Known rows, with every way that one mark hangs from another
sisaz(bazat rido): [ 1.699 -0.123 -1.395  5.794  2.039 -0.108 -0.001  1.939 -1.087 -0.014
  0.538  0.982  1.930 -0.341  0.169 -0.370 -3.415  0.668  2.765  0.324
  1.198]
bazat(sisaz vabam(tugad(memob))): [ 5.094 -1.818 -0.536  4.171  1.100 -5.448 -2.262  0.446 -5.395 -0.005
 -2.014  0.260  0.399 -1.567 -0.232 -2.109 -3.095 -0.135  0.577  1.955
 -2.770]
memob(bazat rido): [-0.358 -1.069 -2.532  4.485  1.701 -3.591 -1.124 -0.714 -2.975 -1.408
  3.238 -0.622  2.715 -0.033  0.887 -0.674 -5.193 -0.544  2.579  2.046
  0.600]
memob(bazat(sisaz(rido))): [-0.087 -1.303 -3.021  5.639  2.521 -5.295 -1.682 -0.961  0.874 -1.245
  2.556  0.758  4.149 -1.747  1.097 -1.846 -3.551 -0.603  2.602  0.433
 -2.598]
rido(vabam): [ 2.388 -0.858 -0.941  2.138  1.332 -2.738 -0.280 -0.745 -1.638  1.279
  0.891 -1.244  0.184  0.074 -0.893  1.191 -3.020  0.279  4.797  1.551
 -1.551]
rido(lelo vabam(tugad)): [ 3.056 -1.427 -2.949  1.518  1.324 -3.942 -0.514 -0.086 -1.343  1.304
 -0.487 -0.857 -3.338 -1.294 -1.958 -0.461 -2.932  0.582  3.642  2.051
 -4.668]
memob(bazat(vabam(tugad)) rido): [ 2.393 -1.843 -1.357  5.270  1.245 -5.956 -2.471  0.464 -5.950 -1.663
  0.828 -0.388  1.525  0.298  1.145 -3.618 -4.840 -0.053  3.412  2.790
 -0.177]
tugad(lelo sisaz(bazat)): [ 2.590  0.173 -3.824  4.947  1.172 -1.539  2.610 -0.590 -2.133  0.769
  2.249  0.063  1.621 -1.615 -2.428 -1.314 -5.094  1.195  2.663  2.964
 -1.073]
sisaz(rido tugad): [ 2.179 -0.898 -1.374  4.492  1.432 -1.156 -0.339  2.216 -1.617 -1.530
 -0.252  1.534  0.331 -1.146 -0.032 -1.252 -1.780  0.454  2.625 -0.382
 -0.514]
bazat(sisaz(rido(lelo)) vabam(tugad)): [ 2.493 -2.495 -2.835  5.198  2.002 -5.914 -3.053  1.418  0.988 -0.747
 -0.343  0.882 -1.974 -2.364 -0.480 -4.309 -2.419  0.020  2.152  1.961
 -4.595]
bazat(sisaz(rido(lelo vabam))): [ 0.021 -1.732 -3.734  2.671  2.254 -4.257 -2.149  0.220  4.542  0.512
  1.680 -0.187 -1.750 -2.892 -0.900  0.003 -2.560 -0.097  3.142  0.651
 -5.057]
tugad(memob): [ 3.520 -0.817 -0.935  2.796  1.335 -1.717  0.119 -0.137 -5.255  0.138
 -0.137 -0.066  0.274 -1.312 -1.010  0.400 -3.530  0.008  0.058  0.742
  0.512]
tugad(lelo sisaz(rido)): [ 2.139 -0.990 -3.081  3.521  1.597 -4.014  1.489 -0.456 -3.326 -0.328
  2.614  1.178 -0.931 -3.327 -2.583 -2.288 -4.164  0.929  3.485  0.557
 -1.536]
rido(lelo vabam(tugad(sisaz))): [ 2.314 -1.592 -3.217  0.808  1.299 -4.082  1.019 -0.881 -2.762  1.863
 -0.042 -0.821 -1.935 -1.796 -3.213 -1.335 -4.561  1.163  3.267  2.245
 -6.459]
sisaz(bazat(vabam(tugad))): [ 4.721 -0.748 -0.590  6.445  1.156 -2.092 -0.708  1.519 -3.669  0.374
 -1.607 -0.041  1.665  1.095  0.127 -2.728 -3.479  0.928  3.267  3.220
  0.004]
tugad(lelo memob sisaz(bazat)): [ 4.193  0.104 -3.232  3.995  1.120 -1.322  2.485  0.070 -5.196  0.588
  1.123  0.366  0.849 -2.789 -2.537 -0.586 -5.535  1.227 -0.182  1.462
 -0.323]
sisaz(bazat rido(lelo vabam) tugad): [ 1.817 -0.649 -3.266  4.296  1.751  0.643 -0.463  3.682  3.439 -0.194
 -0.243  0.431 -1.305 -1.575 -0.391 -0.282 -2.423  1.289  2.392  0.013
 -2.428]
memob(bazat(sisaz) rido(lelo vabam)): [-1.802 -1.833 -4.690  3.061  2.028 -5.650 -2.778 -0.977  3.484 -0.484
  4.016 -1.755  0.559 -1.702  0.269  0.151 -4.793 -0.834  2.523  2.479
 -4.511]
rido(vabam(tugad)): [ 3.667 -0.927 -0.907  1.978  0.963 -4.305 -0.310 -0.202 -4.622  1.648
 -1.077 -0.565 -0.745 -0.344 -1.230  0.027 -2.772  0.624  5.490  1.301
 -3.040]
vabam(tugad(sisaz)): [ 2.631 -1.046 -2.056  2.640  1.201 -3.728  1.619 -0.972 -6.809  0.915
 -0.435  0.470  1.264 -0.673 -2.389 -2.079 -4.567  0.845  3.085  2.080
 -3.569]

Rows
[-0.276 -2.076 -2.408  6.136  1.644 -5.770 -3.489 -0.741 -0.169 -1.894
  3.162 -1.002  3.780 -0.098  1.919 -2.462 -4.849 -1.018  2.575  3.542
 -1.017] : memob(bazat(sisaz vabam) rido)
[ 2.684 -0.169 -2.069  4.291  1.224 -1.583  2.165  0.307 -5.543  1.254
 -0.734  0.546  3.135  0.025 -1.801 -1.498 -5.147  1.301  2.294  2.454
 -2.461] : vabam(tugad(sisaz(bazat)))
[ 5.193 -0.963 -0.111  0.829  0.926 -3.960 -0.371  0.390 -7.898  1.424
 -2.331 -0.307 -1.574 -1.577 -1.401  0.907 -3.103  0.681  2.510 -0.186
 -2.228] : rido(vabam(tugad(memob)))
[ 0.436 -2.292 -3.230  5.417  1.888 -4.122 -2.736  0.010  0.546 -2.081
  3.265 -1.433  0.236 -0.467  0.782 -3.335 -5.208 -0.446  1.237  3.686
 -0.173] : memob(bazat(vabam) rido(lelo))
[ 4.099  0.020 -1.374  4.793  1.040  1.515  0.627  2.813 -3.540 -0.445
 -1.724  0.638  2.010 -0.712 -0.026  0.583 -3.042  0.740 -1.114  0.656
  0.691] : sisaz(bazat tugad(memob))
[ 4.135 -1.314 -1.197  1.142  1.292 -5.719  0.972 -1.373 -8.805  0.885
 -0.620 -0.465  2.255 -1.948 -1.429 -1.006 -5.857  1.026  1.815  0.015
 -3.951] : rido(vabam(tugad(memob(bazat) sisaz)))
[ 2.102 -1.425 -2.739  0.916  0.897 -1.134 -1.527  2.806 -2.091 -0.665
 -0.133 -0.705 -4.136 -2.556 -0.925  1.685 -3.553  0.294 -0.303  0.237
 -2.024] : sisaz(tugad(memob(rido(lelo vabam))))
[ 2.145 -0.058 -1.919  6.113  1.566  0.936  0.188  3.579 -0.347 -1.044
 -0.642  1.608  2.185 -0.593  0.528 -0.795 -2.457  1.020  2.242 -0.118
  0.341] : sisaz(bazat rido tugad)
[ 1.887 -1.547 -2.496  6.272  2.226 -0.747 -0.102  1.729  0.958 -0.229
  1.191  0.198  0.787 -1.119 -1.105 -3.645 -5.267  1.339  1.073  2.154
 -1.211] : tugad(sisaz(bazat(vabam) rido(lelo)))
[ 5.530 -0.772 -3.225  3.354  1.181 -6.080  0.287 -0.726 -7.378 -1.067
  0.366  0.553 -0.665 -3.442 -1.204 -2.383 -4.175  0.378  1.274  0.798
 -1.474] : vabam(tugad(lelo memob(bazat)))
[ 3.708 -0.780 -3.409  3.024  1.014 -6.298 -0.660  0.326 -8.494 -1.739
  1.329  0.597 -1.533 -3.477 -0.719 -1.611 -5.143  0.087  0.804  0.591
 -0.375] : vabam(tugad(lelo memob(bazat rido)))
[ 7.553 -0.540 -1.537  5.527  0.840 -3.291 -0.349  2.063 -6.513 -0.177
 -1.644  0.391 -1.675 -2.027 -1.075 -2.801 -3.607  1.188  1.115  1.966
  0.714] : sisaz(bazat(vabam(tugad(lelo memob))))
[ 3.264  0.184 -3.496  6.381  1.289 -0.359  0.622  3.352  0.051 -1.518
  0.531  1.835 -0.418 -2.321 -0.582 -1.652 -2.135  1.186  2.743  0.174
  0.271] : sisaz(bazat rido tugad(lelo))
[ 0.513 -1.622 -3.714  3.208  2.253 -2.369  0.731 -0.049 -0.178 -0.070
  1.993  0.729 -0.752 -2.643 -2.368 -2.426 -4.710  0.713  1.104  0.969
 -2.947] : tugad(sisaz(rido(lelo)))
[ 1.231 -1.029 -1.841  3.617  1.631 -3.424 -1.102 -0.033 -6.150 -1.546
  2.050 -0.372  1.940 -1.226  0.716  0.046 -5.524 -0.485 -0.321  0.635
  1.336] : tugad(memob(bazat rido))
[ 4.778 -0.702 -2.569  1.802  0.711 -5.752  0.105 -0.454 -4.232  1.100
  0.164 -0.340 -3.411 -2.263 -2.184 -0.702 -2.503  0.791  6.100  1.564
 -3.191] : rido(vabam(tugad(lelo)))
[ 4.119 -1.578 -2.497 -0.201  1.250 -4.055  0.843 -0.139 -5.893  1.693
 -1.131 -0.559 -2.889 -3.008 -3.394 -0.626 -5.050  1.194  0.384  0.669
 -5.670] : rido(lelo vabam(tugad(memob sisaz)))
[ 4.447 -0.060 -2.483  3.790  1.293 -3.919  0.123  2.327 -3.152  0.889
 -0.364  0.940 -2.340 -2.423 -1.302 -0.749 -3.008  1.559  5.836 -0.381
 -1.460] : sisaz(bazat rido(vabam(tugad(lelo))))
[ 5.426  0.051 -3.186  3.339  0.881 -2.769  2.514  0.708 -8.027  0.870
 -0.693  1.074 -0.389 -3.067 -2.939 -1.492 -5.471  1.586  0.306  1.236
 -1.843] : vabam(tugad(lelo memob sisaz(bazat)))
[ 4.853 -0.682 -3.432  4.224  1.003 -3.418  0.484  0.255 -3.555 -2.308
  0.946  0.573  0.462 -3.359 -0.554 -1.956 -3.126  0.340 -0.008  0.661
 -0.605] : sisaz(tugad(lelo memob(bazat)))
[ 1.273 -2.359 -2.848  5.616  2.325 -4.531 -3.039  0.676  4.279 -0.986
  1.471  0.213 -1.016 -2.178 -0.180 -3.323 -2.608 -0.306  1.775  2.326
 -3.097] : bazat(sisaz(rido(lelo)) vabam)
[ 0.297 -0.777 -3.840  4.827  2.349  0.101  1.470  1.282  1.253  0.264
  1.625  0.733  0.992 -1.795 -1.834 -1.858 -5.325  1.215  0.567  1.123
 -1.976] : tugad(sisaz(bazat rido(lelo)))
[ 2.029 -1.897 -1.209  6.259  1.496 -3.471 -2.678  2.245  1.004 -1.803
 -0.386  1.213  1.438 -1.277  0.948 -2.954 -1.379  0.029  2.574  1.235
 -2.188] : bazat(sisaz(rido tugad) vabam)
[ 3.575 -1.522 -2.956  5.494  0.966 -7.175 -2.046  0.197 -5.489 -2.100
  2.171 -0.099 -1.030 -1.536  0.184 -4.221 -4.638  0.189  4.237  3.055
 -0.235] : memob(bazat(vabam(tugad(lelo))) rido)
[ 2.706 -1.565 -2.559  1.799  1.829 -4.287 -1.107  1.462 -1.240  0.681
 -0.528  0.371 -4.015 -2.388 -1.641 -1.113 -2.627  0.839  4.136 -0.272
 -4.168] : sisaz(rido(lelo vabam(tugad)))
[ 3.089 -1.206 -2.577  3.628  1.655 -6.169 -1.009 -1.034 -5.124 -0.512
 -0.407  0.548  3.199 -2.257  0.180 -1.456 -4.142 -0.474  0.153  0.850
 -3.905] : vabam(tugad(memob(bazat(sisaz))))
